Known rows, with every way that one mark hangs from another
[varul gogemab [selonik [furos dulanok]]]: [-0.15 -0.23 -0.05  0.77  0.37 -1.06 -1.53 -0.30 -0.56 -0.68 -1.54  1.87
 -1.03  0.04 -1.19 -1.38 -0.37 -3.02  0.68  1.20 -0.55 -0.10  0.53 -0.03
  0.06]
[selonik fenob]: [ 0.20 -0.32 -1.44 -0.23  0.86 -0.78 -4.60 -0.53 -0.27 -0.30  2.33 -0.56
 -0.02  1.47 -3.25  0.48 -0.86  0.12 -0.29  0.64 -0.91 -2.82  0.13 -2.23
  0.25]
[gogemab [furos [selonik fenob]]]: [ 1.02 -0.88 -0.79 -0.48  1.62 -1.69 -4.24 -0.84 -0.54  0.85  1.51  0.53
 -0.30 -0.96  0.48 -0.51  0.42  0.29 -0.63 -0.61 -1.97 -1.54 -0.16  1.75
  0.43]
[selonik [furos dulanok]]: [ 0.27 -0.06 -0.91  0.22  0.54 -0.83 -4.37  1.61 -0.80 -0.10  1.95  0.21
 -0.85  1.56  1.73 -0.54  0.25  0.00 -0.73 -0.43  0.42 -2.64  0.54 -0.09
 -1.05]
[furos [dulanok varul] gogemab [selonik fenob]]: [-0.30 -1.30 -1.01 -0.67  0.63  2.02 -3.35  0.50  1.45  0.90  0.51 -4.49
 -1.33  0.72  1.89  0.29  1.20 -1.45  0.45 -2.20 -1.33 -1.04 -1.27  2.75
  0.40]
[zizuma [meba fenob [varul gogemab]]]: [-0.05  1.72  1.16 -1.16 -0.77  0.17  1.46  0.60  0.27 -0.34 -1.95  1.19
 -0.19 -0.67 -2.38  0.49 -0.81  0.67 -0.42 -1.20  1.94 -1.03  0.05 -3.94
  0.82]
[selonik [furos gogemab]]: [ 0.00 -0.75 -1.35  0.03  0.28 -1.85 -4.24  0.71  0.07  0.58  0.67 -1.40
 -0.30  1.69  0.00 -0.92  0.18 -1.75 -1.50  0.73 -0.55 -1.90  0.60  0.24
  0.42]
[selonik fenob [furos [dulanok varul]]]: [-0.51  0.11 -2.02 -0.78  0.31  1.06 -2.79  1.34  0.78 -0.07  3.85  0.56
 -0.68  2.38  5.62  0.84  0.36  0.41  0.04 -0.68 -0.97 -1.61 -1.02  1.46
 -1.62]
[selonik [fenob [meba varul zizuma]] [furos dulanok gogemab]]: [-0.33  1.76  0.68 -0.26 -2.42 -1.32  2.33  1.90  0.78  1.36  1.94 -3.45
  1.68  0.83  5.79  0.93  1.58 -0.12  0.23 -2.13  2.78  1.25  0.61  2.43
 -0.94]
[furos dulanok gogemab [selonik fenob]]: [ 0.08 -0.96 -0.12 -0.14  0.89 -0.04 -5.03  0.42  0.20  1.48 -0.23 -5.66
 -1.41  0.18 -0.51 -0.26  1.34 -2.14  0.19 -2.27 -0.57 -1.86  0.00  2.32
  0.90]
[furos [dulanok [varul selonik]] gogemab]: [-0.20 -0.99 -0.83  0.05  0.75  2.63 -2.38  0.03  1.07  0.07 -0.75 -2.74
 -1.37  0.15 -1.09  0.19 -0.03 -1.54  0.71  0.02 -0.46 -1.21 -0.83 -0.34
  0.54]
[gogemab [furos [dulanok varul] [selonik fenob]]]: [ 0.65 -0.70 -1.09 -1.06  1.07  1.61 -3.31  0.16  0.52  0.83  2.25  0.73
 -1.00 -1.16  4.36  0.14  0.80  0.80 -0.07 -1.97 -1.60 -1.29 -1.26  2.98
 -0.94]
[dulanok [furos [selonik fenob]] [varul gogemab [meba zizuma]]]: [-0.18  2.04 -0.67 -0.89 -0.98  3.09  3.94 -0.81  1.12 -0.41  0.64  2.99
  0.99 -0.85 -1.49 -0.90  0.35 -0.41 -0.46  2.68 -1.88  3.69 -0.36  1.67
 -1.97]
[selonik [fenob meba] [furos gogemab]]: [-0.42 -0.51 -0.47 -0.39 -1.10 -2.22 -1.39  0.32  0.81  0.78  2.05 -1.72
  0.56  1.13  1.54  0.27  0.13 -0.78 -0.80 -0.26  0.62 -2.10  0.30  1.97
 -0.53]
[fenob meba selonik]: [ 0.32 -1.95  1.08  1.50  0.90 -0.33 -0.52 -0.73 -0.92 -1.02 -0.71  0.16
  0.21  0.20 -3.78 -0.11 -1.05  1.88 -0.35 -0.32  0.85 -2.39  0.20 -2.57
  0.88]
[varul [gogemab furos] [meba [fenob selonik] zizuma]]: [ 0.77  0.14  1.32  0.16 -2.84 -0.89  5.58 -0.76 -1.62  1.15 -2.22  3.31
  2.16 -3.78 -2.63 -0.25 -0.52  0.94 -0.85  1.79  1.36  3.67  1.45 -1.10
 -0.35]
[varul meba [selonik fenob furos]]: [-0.35 -0.07 -0.13  0.22  0.88 -2.40  0.59 -0.62 -0.97 -1.62  1.31  1.15
  0.30  0.64 -1.10  0.60 -0.71  0.88  0.14  2.96 -1.69  0.76  1.02  0.48
 -0.44]
[dulanok [varul [meba fenob] [selonik [furos gogemab]]]]: [-0.46 -0.78 -0.91 -0.71 -0.48  0.81  3.27  0.12  0.44 -0.53 -0.90  0.51
  0.01 -0.08  0.91  1.18 -0.56  1.46 -0.11  1.93 -1.21  2.67 -0.34  0.30
 -0.37]
[meba [fenob selonik]]: [ 0.46 -1.89 -0.49  0.77  1.16 -0.85 -0.41 -0.45 -1.85  0.37 -1.84 -0.61
 -0.35  0.49 -2.79  0.37 -0.55  2.57 -0.19 -0.73 -0.15 -0.54 -0.02 -2.96
  1.58]
[fenob [meba varul] selonik]: [-0.07 -0.52  1.07  1.26  0.70 -0.09  1.04 -0.23 -0.34 -1.54 -0.99  0.01
  0.81  0.91 -0.88  0.72 -0.46  2.52  0.15 -1.85  1.37 -0.61  0.28 -2.87
  1.31]
[zizuma [meba [varul [gogemab [furos dulanok]] selonik]]]: [ 0.11  1.96  2.07 -0.60  0.55  0.30  0.49 -0.04  0.20 -0.25 -1.75  1.81
 -0.99 -2.36 -0.62 -0.43 -0.21 -0.80  0.18 -0.47  1.34 -1.01  0.05 -1.32
  0.43]
[zizuma [meba [fenob selonik]]]: [ 0.46 -0.66  1.66  0.26  1.85 -0.27  0.70  0.05 -1.48  0.07 -2.01 -0.63
 -1.05 -0.35 -3.34  0.16 -0.68  3.20 -0.89 -0.45  0.87 -2.32 -0.45 -3.34
  1.25]

Rows
[-0.52  0.21 -1.36 -0.49 -0.25 -1.55 -4.00  1.14  0.18  1.58  2.26 -3.01
 -0.67  1.72  3.38  0.12  1.10 -1.83 -0.60 -0.97  0.07 -2.28  0.24  2.46
 -0.53]
[selonik fenob [furos dulanok gogemab]]
[-0.58  0.06  0.90  0.35 -0.77 -1.14  1.08 -0.70  0.09 -0.52 -0.30  1.93
 -0.25 -0.35  0.42 -0.25 -0.38 -2.31  1.14  0.29  0.44 -0.08  0.34  1.31
 -0.75]
[varul gogemab [selonik [fenob meba] [furos dulanok]]]
[-0.16  0.33 -1.35 -0.24  0.38 -1.42 -4.07  1.16 -0.52  0.50  3.24 -0.51
 -0.58  2.00  3.38  0.26  0.53 -0.09 -0.33 -0.89 -0.18 -2.41  0.16  1.12
 -1.26]
[selonik fenob [furos dulanok]]
[-0.05 -1.70  0.79  1.44  0.92 -1.53  0.27  0.02 -0.98 -0.87 -0.05  1.00
  0.32  1.04  0.58 -0.42 -0.41  1.91 -0.74 -0.24  0.44 -1.50  0.20 -0.39
  0.29]
[fenob meba [selonik furos]]
[ 0.83  1.37  1.81  0.51 -1.87 -0.68  4.31 -1.00  0.17 -0.55 -1.35  2.61
  2.30 -2.59 -1.37 -0.34 -0.64 -0.23  0.80  0.80  1.86  3.19  0.85 -1.36
  0.48]
[fenob [meba [varul [gogemab furos] selonik] zizuma]]
[-0.50 -1.18 -0.88  0.13 -0.42  0.83  1.86  0.84 -0.55  0.75 -1.61  1.87
 -0.73  0.50  3.32  0.23  0.23  0.75  0.05 -1.53 -0.10  1.28 -0.93 -0.15
 -0.10]
[meba [fenob [selonik [furos [dulanok [varul gogemab]]]]]]
[-0.53  0.71 -0.63  0.38  0.48 -1.95  0.15 -0.34  0.12 -1.38 -1.59  2.28
  0.07  1.23  0.24 -0.53 -0.30 -1.98  0.82  0.70 -1.01  2.19  0.51 -1.41
  1.42]
[meba [varul gogemab [selonik furos]]]
[-0.26  1.78  0.30 -0.13 -2.45 -1.87  3.29  0.60  0.80 -0.30  1.69  1.41
  2.54  1.08  3.15  0.32  0.08 -0.20  0.26 -0.22  1.51  2.17  0.61  0.35
 -0.74]
[selonik [fenob [meba [varul gogemab] zizuma]] furos]
[-0.25  1.30  1.35  0.51 -1.88 -1.59  3.84 -0.17 -0.75 -0.43 -0.08  1.52
  1.34 -1.11 -1.20 -0.33 -0.12 -1.71  0.91  3.07  0.26  3.62  1.53  1.30
 -1.36]
[varul gogemab [meba zizuma] [selonik fenob [furos dulanok]]]
[ 0.46 -1.36  0.14  0.32  0.93  0.21 -5.33  0.72 -0.18  0.97 -1.31 -4.93
 -1.44 -0.21 -1.96 -1.02  1.21 -1.99 -0.36 -1.94 -0.08 -2.33  0.30  1.28
  1.03]
[furos dulanok gogemab selonik]
[-0.37  0.80  1.75 -0.22  0.22 -0.24  3.11  0.02 -0.53 -0.19 -3.54  0.47
 -0.41 -0.46 -1.39  0.41 -0.44  1.22 -0.31 -1.67  1.43  0.07 -0.22 -3.53
  1.89]
[zizuma [meba [fenob selonik] [varul gogemab]]]
[-0.18  1.16 -0.68 -0.49  0.05 -1.41 -0.03 -1.67  0.24 -0.19 -0.80  2.61
  0.47 -0.83  0.15  0.26 -0.40 -1.95  1.11  0.24 -1.34  1.69  0.23 -0.42
  1.16]
[meba [varul [gogemab furos] [selonik fenob]]]
[-0.13 -0.63  0.40  0.12 -1.78  2.98  3.48  1.17 -0.02  1.17 -1.30 -3.13
  0.63 -1.11  0.08  1.09  0.48  1.62 -0.03 -0.35  1.65  2.39 -0.02 -0.26
 -0.47]
[furos [dulanok [varul [meba [fenob selonik] zizuma]]] gogemab]
[ 0.30 -1.19  1.48  1.67 -0.32 -2.08  3.15  0.24 -0.62  0.75 -1.07 -2.13
  1.60  0.23  0.61 -0.93  0.49  0.78 -0.75  0.49  1.50  1.18  0.55  0.63
  0.85]
[fenob [meba zizuma] [selonik [furos gogemab]]]
[ 0.09  0.89 -2.06 -0.20  2.74  3.04 -0.50 -1.47  0.53 -1.08  0.32  2.61
 -1.27  0.68 -1.95 -0.60 -0.53  0.70 -0.08  2.58 -2.62  0.07 -1.27 -0.84
 -0.41]
[dulanok furos [varul selonik]]
[-0.42  2.37 -0.62 -0.53 -0.70  2.91  5.62 -1.93  0.97 -0.84  0.21  4.00
  1.01 -1.03 -2.91 -0.28 -0.59 -0.75  0.55  4.58 -1.56  4.36 -0.20  0.23
 -1.76]
[dulanok furos [varul gogemab [meba zizuma] [selonik fenob]]]
[ 0.51 -0.44  0.78 -0.04 -0.34  2.77  0.74  0.72  0.84 -0.34  1.69 -1.65
  0.34 -0.24  1.99  0.53  0.59  1.76  0.98 -1.55  0.31  0.32 -1.02  1.44
 -0.98]
[furos [dulanok varul] [selonik [fenob [meba zizuma]]]]
[-0.09  1.66  1.31 -0.19  2.23 -1.00 -0.03 -0.51  0.03 -1.32 -0.27 -0.81
 -0.65  0.60 -1.63  0.80 -0.56  1.31  0.43  0.04 -0.16 -1.14 -0.46 -2.75
  1.63]
[zizuma [meba [varul [selonik fenob]]]]
[ 0.01 -1.08 -1.71  0.24  2.08  0.94 -1.00 -0.30  0.52 -1.70  0.75  2.03
 -0.65  1.72  1.01 -0.14 -0.84  0.65  0.53  2.14 -2.61  0.39 -1.19 -0.37
  0.35]
[dulanok [varul [selonik furos]]]
[-0.05 -0.16  0.70  0.24 -2.38  3.39  4.48  0.71 -0.35 -0.19 -1.30  1.51
  0.86 -1.35 -1.30  0.66 -0.47  1.31  0.41  0.30  1.53  2.35  0.10 -1.83
 -1.07]
[furos [dulanok [varul gogemab [meba [fenob selonik] zizuma]]]]
[ 0.51 -0.42  0.94 -0.61 -1.55  0.12 -1.67 -0.54  0.32  0.83  0.16  2.07
 -0.16 -2.82  0.02 -0.78  0.20 -1.80 -0.19 -1.81  0.76 -1.35  0.24  2.25
 -1.10]
[varul [gogemab [furos dulanok [selonik [fenob meba]]]]]
[-0.56 -0.66  0.04 -0.28 -0.17  2.64 -0.30 -0.20  1.56  0.21  0.22 -2.69
 -0.63 -0.27  0.13  1.15 -0.12 -0.93  1.06 -0.72  0.45 -1.18 -1.03  0.90
 -0.26]
[furos [dulanok [varul [selonik [fenob meba]]]] gogemab]
[ 0.46  1.33  0.15 -0.21  0.29  0.27  0.96 -0.92  0.27  1.68  0.00 -2.97
  0.44 -0.69 -1.71 -1.19  1.52 -0.43 -0.84  0.19 -0.01  0.74  0.22  2.93
 -0.14]
[dulanok [furos gogemab [selonik [fenob [meba zizuma]]]]]
